Known rows, with every way that one mark hangs from another:
q_972{q_140}: [.01 .18 -.07 .00 -.06 .14 -.03 -.03 .00 .02 .06 -.08 -.01 .01 .01 -.13 .17 .03 -.22 .05 .02 .02 -.13 -.05 .13 .07 .00]
q_133{q_973{q_35}}: [-.11 .01 .17 -.01 -.17 .08 .04 .01 -.11 -.02 .09 -.17 -.10 -.07 -.02 .11 .05 -.04 .07 -.04 .17 -.44 .19 .01 .09 .09 .06]
q_973{q_35{q_466} q_133{q_158{q_964}} q_420}: [-.07 .17 .15 -.20 -.36 -.09 -.14 .19 .21 -.03 .25 .10 -.05 -.16 .11 -.03 .25 -.09 -.07 .11 .43 -.89 .39 -.07 -.01 -.29 -.21]
q_557{q_140{q_972}}: [.13 .07 -.05 .10 -.17 -.01 .09 .00 -.09 -.15 .13 -.04 .10 -.06 -.15 .03 -.15 .03 .19 .19 .04 .14 -.36 .00 .01 -.03 -.08]
q_133{q_158{q_964} q_973}: [.00 -.22 .07 -.22 -.23 -.18 .19 .15 -.37 -.10 .15 -.05 -.08 .02 .02 .19 .03 .06 .16 .04 .27 -.47 .01 -.02 .05 -.37 -.15]
q_973{q_35 q_133 q_420{q_557}}: [-.13 -.03 -.03 .00 -.26 -.01 -.21 .01 .54 .00 .32 -.06 .03 -.05 .10 -.09 .11 -.06 -.10 -.25 .01 -.49 .24 -.02 .13 .07 -.06]
q_973{q_133 q_420{q_557{q_140{q_972}}}}: [.10 -.05 -.14 .12 -.41 -.27 -.08 .02 .35 -.19 .39 -.07 .08 -.01 -.02 -.01 -.14 .06 .08 -.04 -.07 -.15 -.32 -.01 .10 -.01 -.23]
q_557{q_140{q_972} q_420{q_973}}: [.16 -.25 -.21 .12 -.25 -.16 -.19 -.01 -.06 -.11 .07 -.10 -.04 .01 -.28 -.10 -.25 -.03 .36 .16 .27 .13 -.17 -.02 -.07 -.18 -.05]
q_158{q_133{q_973{q_35}} q_964}: [-.01 -.02 .39 -.09 -.07 -.02 -.01 .07 -.22 .01 .22 -.15 -.17 -.09 -.02 .07 .02 -.07 .21 .11 .18 -.39 .33 -.03 .15 -.06 -.06]
q_420{q_973}: [.03 -.23 -.07 -.05 -.13 .00 -.16 -.07 .02 .07 .05 -.13 -.11 .00 -.08 -.06 -.11 -.02 .07 -.04 -.02 -.03 .02 -.01 -.08 -.07 -.06]
q_140{q_972}: [.14 .01 -.10 .08 -.10 .05 .05 -.03 .07 -.10 .02 -.14 .05 .00 -.10 .14 -.13 .05 .30 .11 -.09 .04 -.25 -.02 .04 .06 -.06]
q_140{q_557 q_972}: [.06 -.03 -.02 -.02 -.18 .15 .14 -.02 .11 -.19 .20 -.04 .05 .09 -.06 .23 -.24 .10 .36 .40 -.14 .20 -.21 -.02 -.09 -.06 -.11]
q_35{q_466}: [-.05 .17 .07 .09 -.09 .14 -.04 .04 .00 -.01 -.01 .05 -.11 -.03 -.02 .05 -.03 .02 .04 .20 -.05 -.16 .04 .00 -.08 -.12 -.09]
q_964{q_158}: [-.09 .20 -.08 .02 -.05 .00 -.10 .06 .01 -.03 -.13 .06 .06 .04 .03 .04 .04 -.02 .00 -.06 -.18 .24 .12 -.10 -.06 .00 .07]
q_973{q_35{q_466} q_133{q_158} q_420}: [-.11 .33 .03 -.15 -.34 -.05 -.10 .11 .24 -.01 .18 .08 -.06 -.15 .07 .00 .29 -.13 -.26 -.05 .34 -.83 .37 -.10 .00 -.03 -.11]
q_964{q_158{q_133{q_973{q_35}}}}: [-.13 .24 .19 -.01 -.17 .00 -.09 .06 -.15 .00 .08 -.15 -.07 -.05 .00 .10 .07 -.16 .06 -.09 -.11 -.17 .40 -.12 .06 .24 .10]
q_133{q_158 q_973{q_35{q_466}}}: [-.12 .21 .07 -.13 -.34 .12 .08 .10 -.23 -.10 .10 -.09 -.15 -.10 -.05 .22 .11 -.06 -.02 .09 .24 -.80 .23 -.04 .00 -.11 -.10]
q_158{q_133{q_973{q_420}} q_964}: [.05 -.13 .32 -.06 -.11 -.28 -.02 .06 -.13 .02 .30 -.12 -.25 -.07 .10 .09 .02 -.05 .19 .08 .07 -.24 .07 .04 .08 -.17 -.16]
q_973{q_35 q_133}: [-.10 .17 .12 -.04 -.16 .04 -.14 .02 .15 .02 .07 .00 .07 -.05 .03 -.05 .10 -.08 -.06 -.06 .26 -.42 .45 -.06 .07 .14 .08]
q_557{q_420}: [-.02 -.10 -.10 .04 .08 -.03 -.12 .04 .03 -.04 -.06 .08 -.01 .03 -.04 -.06 .01 -.05 .05 .04 .16 -.01 .16 .00 .02 -.07 .11]
q_466{q_35}: [-.05 .05 -.04 .10 .01 -.03 -.02 -.02 .19 .05 .08 -.10 -.02 -.03 .03 .04 .05 -.03 -.08 .06 .02 -.14 .28 -.07 -.07 .05 .08]
q_557{q_140 q_420}: [-.02 -.05 -.03 .10 -.01 -.14 -.09 .06 -.12 -.08 .04 .15 .06 -.04 -.11 -.17 .01 -.08 -.01 .07 .32 .13 .01 .02 -.03 -.16 .07]
q_964{q_158{q_133{q_973}}}: [-.08 .14 .13 .03 -.13 -.12 -.06 .06 -.30 -.05 .03 -.08 -.11 .05 .01 .18 -.02 -.06 .11 -.07 -.26 .05 .17 -.10 .04 .15 .02]
q_557{q_140{q_972} q_420{q_973{q_35 q_133}}}: [.02 -.04 -.10 .08 -.37 -.12 -.31 .01 .10 -.09 .15 -.12 .00 -.07 -.25 -.13 -.12 -.10 .28 .08 .52 -.29 .19 -.09 .05 -.07 .00]

Rows:
[.17 -.14 -.17 .11 -.33 -.12 -.03 -.01 .30 -.17 .35 -.09 .07 -.05 -.07 .01 -.16 .04 .12 -.02 -.24 .03 -.54 .07 .04 -.05 -.21]
q_973{q_420{q_557{q_140{q_972}}}}
[-.13 .00 .09 .06 -.40 .19 -.11 .04 .20 -.06 .35 -.16 -.24 -.11 .04 .13 .05 -.03 .09 -.10 -.08 -.63 .02 .13 .08 -.01 -.13]
q_133{q_973{q_35{q_466} q_420{q_557}}}
[-.05 -.31 -.12 -.26 -.39 -.17 -.24 .08 .16 -.04 .29 -.18 .02 .04 -.04 -.11 -.04 -.02 .09 -.15 .27 -.73 .18 -.11 .05 -.36 -.23]
q_420{q_557 q_973{q_35 q_133{q_158{q_964}}}}
[-.06 .05 .07 -.27 -.21 -.12 .00 .15 .01 -.03 .14 .05 .12 -.05 .03 -.02 .19 -.08 -.01 -.01 .48 -.70 .39 -.15 .07 -.23 -.09]
q_973{q_35 q_133{q_158{q_964}}}
[.08 -.21 -.07 .11 -.51 -.14 .08 .00 .08 -.25 .45 -.22 -.06 -.03 -.05 .17 -.17 .10 .28 -.04 -.12 -.18 -.53 .10 .09 -.09 -.22]
q_133{q_973{q_420{q_557{q_140{q_972}}}}}
[.09 -.04 -.06 .18 -.34 .11 -.33 .01 .02 -.10 .11 -.06 -.14 -.12 -.32 -.09 -.17 -.10 .30 .32 .29 -.27 .04 -.03 -.07 -.18 -.05]
q_557{q_140{q_972} q_420{q_973{q_35{q_466}}}}
[-.02 -.03 .01 -.23 -.15 -.29 .07 .17 -.11 -.06 .08 .07 .07 .04 .06 .01 .08 .01 .04 .05 .32 -.46 .13 -.12 .01 -.33 -.17]
q_973{q_133{q_158{q_964}}}
[-.15 .30 .17 .03 -.30 .03 -.25 .04 .34 .06 .18 .06 -.12 -.17 .09 .00 .22 -.12 -.11 .07 .24 -.60 .35 -.04 .02 .06 -.06]
q_973{q_35{q_466} q_133 q_420}
[-.02 -.26 -.09 -.16 -.34 -.50 -.22 .17 -.18 -.07 .16 .11 -.03 .03 -.15 -.21 -.03 -.08 .09 .09 .62 -.35 .27 -.10 -.07 -.55 -.14]
q_557{q_140 q_420{q_973{q_133{q_158{q_964}}}}}
[-.06 -.24 -.09 -.23 -.27 -.25 -.29 .13 .07 .02 .10 .01 -.04 -.01 -.08 -.14 .10 -.13 .12 .00 .67 -.67 .54 -.13 .00 -.40 -.02]
q_557{q_420{q_973{q_35 q_133{q_158{q_964}}}}}
[.02 -.16 -.11 .07 -.54 -.09 -.25 -.03 .24 -.13 .36 -.28 .05 -.01 -.21 -.12 -.27 -.01 .21 -.06 .07 -.35 -.09 -.09 .06 -.01 -.17]
q_420{q_557{q_140{q_972}} q_973{q_35 q_133}}
[.14 -.02 -.17 .16 -.12 -.09 -.02 .05 -.03 -.17 .06 .02 .09 -.04 -.20 -.03 -.14 -.01 .28 .26 .25 .17 -.23 .01 .02 -.14 .00]
q_557{q_140{q_972} q_420}
[.09 -.33 -.16 .02 -.27 .04 -.11 -.04 .14 -.16 .17 -.09 -.08 .14 -.19 .08 -.33 .04 .51 .41 .10 .21 -.01 .01 -.16 -.20 -.03]
q_140{q_557{q_420{q_973}} q_972}
[-.02 -.06 .15 -.26 -.23 -.05 .15 .14 -.29 -.07 .17 -.09 -.07 -.08 -.01 .15 .14 -.02 .16 -.03 .42 -.68 .19 -.03 .07 -.25 -.09]
q_133{q_158{q_964} q_973{q_35}}
[-.04 -.17 .00 -.03 -.37 .06 -.25 -.01 .29 -.13 .24 -.12 -.05 .11 -.17 .02 -.24 -.06 .47 .32 .35 -.24 .38 -.09 -.07 -.10 .00]
q_140{q_557{q_420{q_973{q_35 q_133}}} q_972}
[.04 -.26 -.08 .00 -.25 .19 -.17 -.03 .25 -.12 .23 -.17 -.06 .05 -.21 .04 -.26 -.03 .44 .31 .20 -.04 .14 -.04 -.12 -.10 .03]
q_140{q_557{q_420{q_973{q_35}}} q_972}
[-.06 .20 .32 .07 -.15 .15 -.07 .03 -.22 -.01 .20 -.16 -.29 -.12 -.07 .12 .00 -.13 .07 .12 .01 -.52 .29 -.04 .06 .15 -.05]
q_158{q_133{q_973{q_35{q_466}}}}
[-.10 -.24 .00 -.07 -.23 -.13 -.29 .04 .09 -.05 .16 .05 -.12 .20 -.07 -.04 -.20 -.02 .21 .24 .29 -.02 .38 -.03 -.16 -.24 .00]
q_140{q_557{q_420{q_973{q_133}}}}
[-.08 .04 -.04 -.01 -.09 .22 -.06 .03 .08 -.12 .19 .07 -.01 .12 -.03 -.11 .08 .04 -.05 .33 .14 .20 -.01 -.01 -.01 -.09 .05]
q_972{q_140{q_557{q_420}}}
[.02 -.16 .31 -.06 -.08 -.17 .02 .08 -.34 -.01 .18 -.16 -.20 .01 .01 .11 -.09 .01 .25 .15 .04 -.18 .08 .00 .07 -.18 -.11]
q_158{q_133{q_973} q_964}
[-.11 .04 -.01 .03 -.37 -.11 -.19 .04 .37 -.04 .42 .00 .08 -.10 .04 -.17 .09 -.10 -.23 -.25 .14 -.47 .12 .03 .11 .06 -.09]
q_973{q_35 q_133 q_420{q_557{q_140}}}
[-.12 .15 -.10 -.09 -.43 .01 -.17 .09 .38 -.09 .31 .00 .00 -.10 .06 -.02 .17 -.06 -.21 -.16 .07 -.84 .16 -.06 .04 -.11 -.19]
q_973{q_35{q_466} q_133{q_158} q_420{q_557}}
[-.10 .03 -.12 -.12 -.38 -.03 -.36 .09 .04 -.01 .05 -.04 -.12 -.03 -.15 -.10 .09 -.15 -.02 .06 .55 -.76 .63 -.15 -.08 -.24 -.03]
q_557{q_420{q_973{q_35{q_466} q_133{q_158}}}}
[-.01 -.18 -.07 .08 -.26 -.16 -.10 .02 .24 -.07 .37 .03 .04 -.07 .02 -.12 -.02 .01 -.18 -.16 -.18 -.01 -.30 .09 .01 -.10 -.14]
q_973{q_420{q_557{q_140}}}
[-.09 .27 .21 -.02 -.23 -.08 -.15 .06 .08 -.01 .20 -.06 -.11 -.12 .07 .10 .21 -.17 -.06 -.16 -.14 -.22 .37 -.08 .03 .27 .04]
q_964{q_158{q_133{q_973{q_35 q_420}}}}
[-.03 -.26 -.24 -.15 -.25 -.37 -.26 .08 -.08 -.04 .01 .00 -.04 .09 -.09 -.12 .02 -.12 .00 -.09 .44 -.38 .38 -.12 -.06 -.26 -.02]
q_557{q_420{q_973{q_133{q_158}}}}
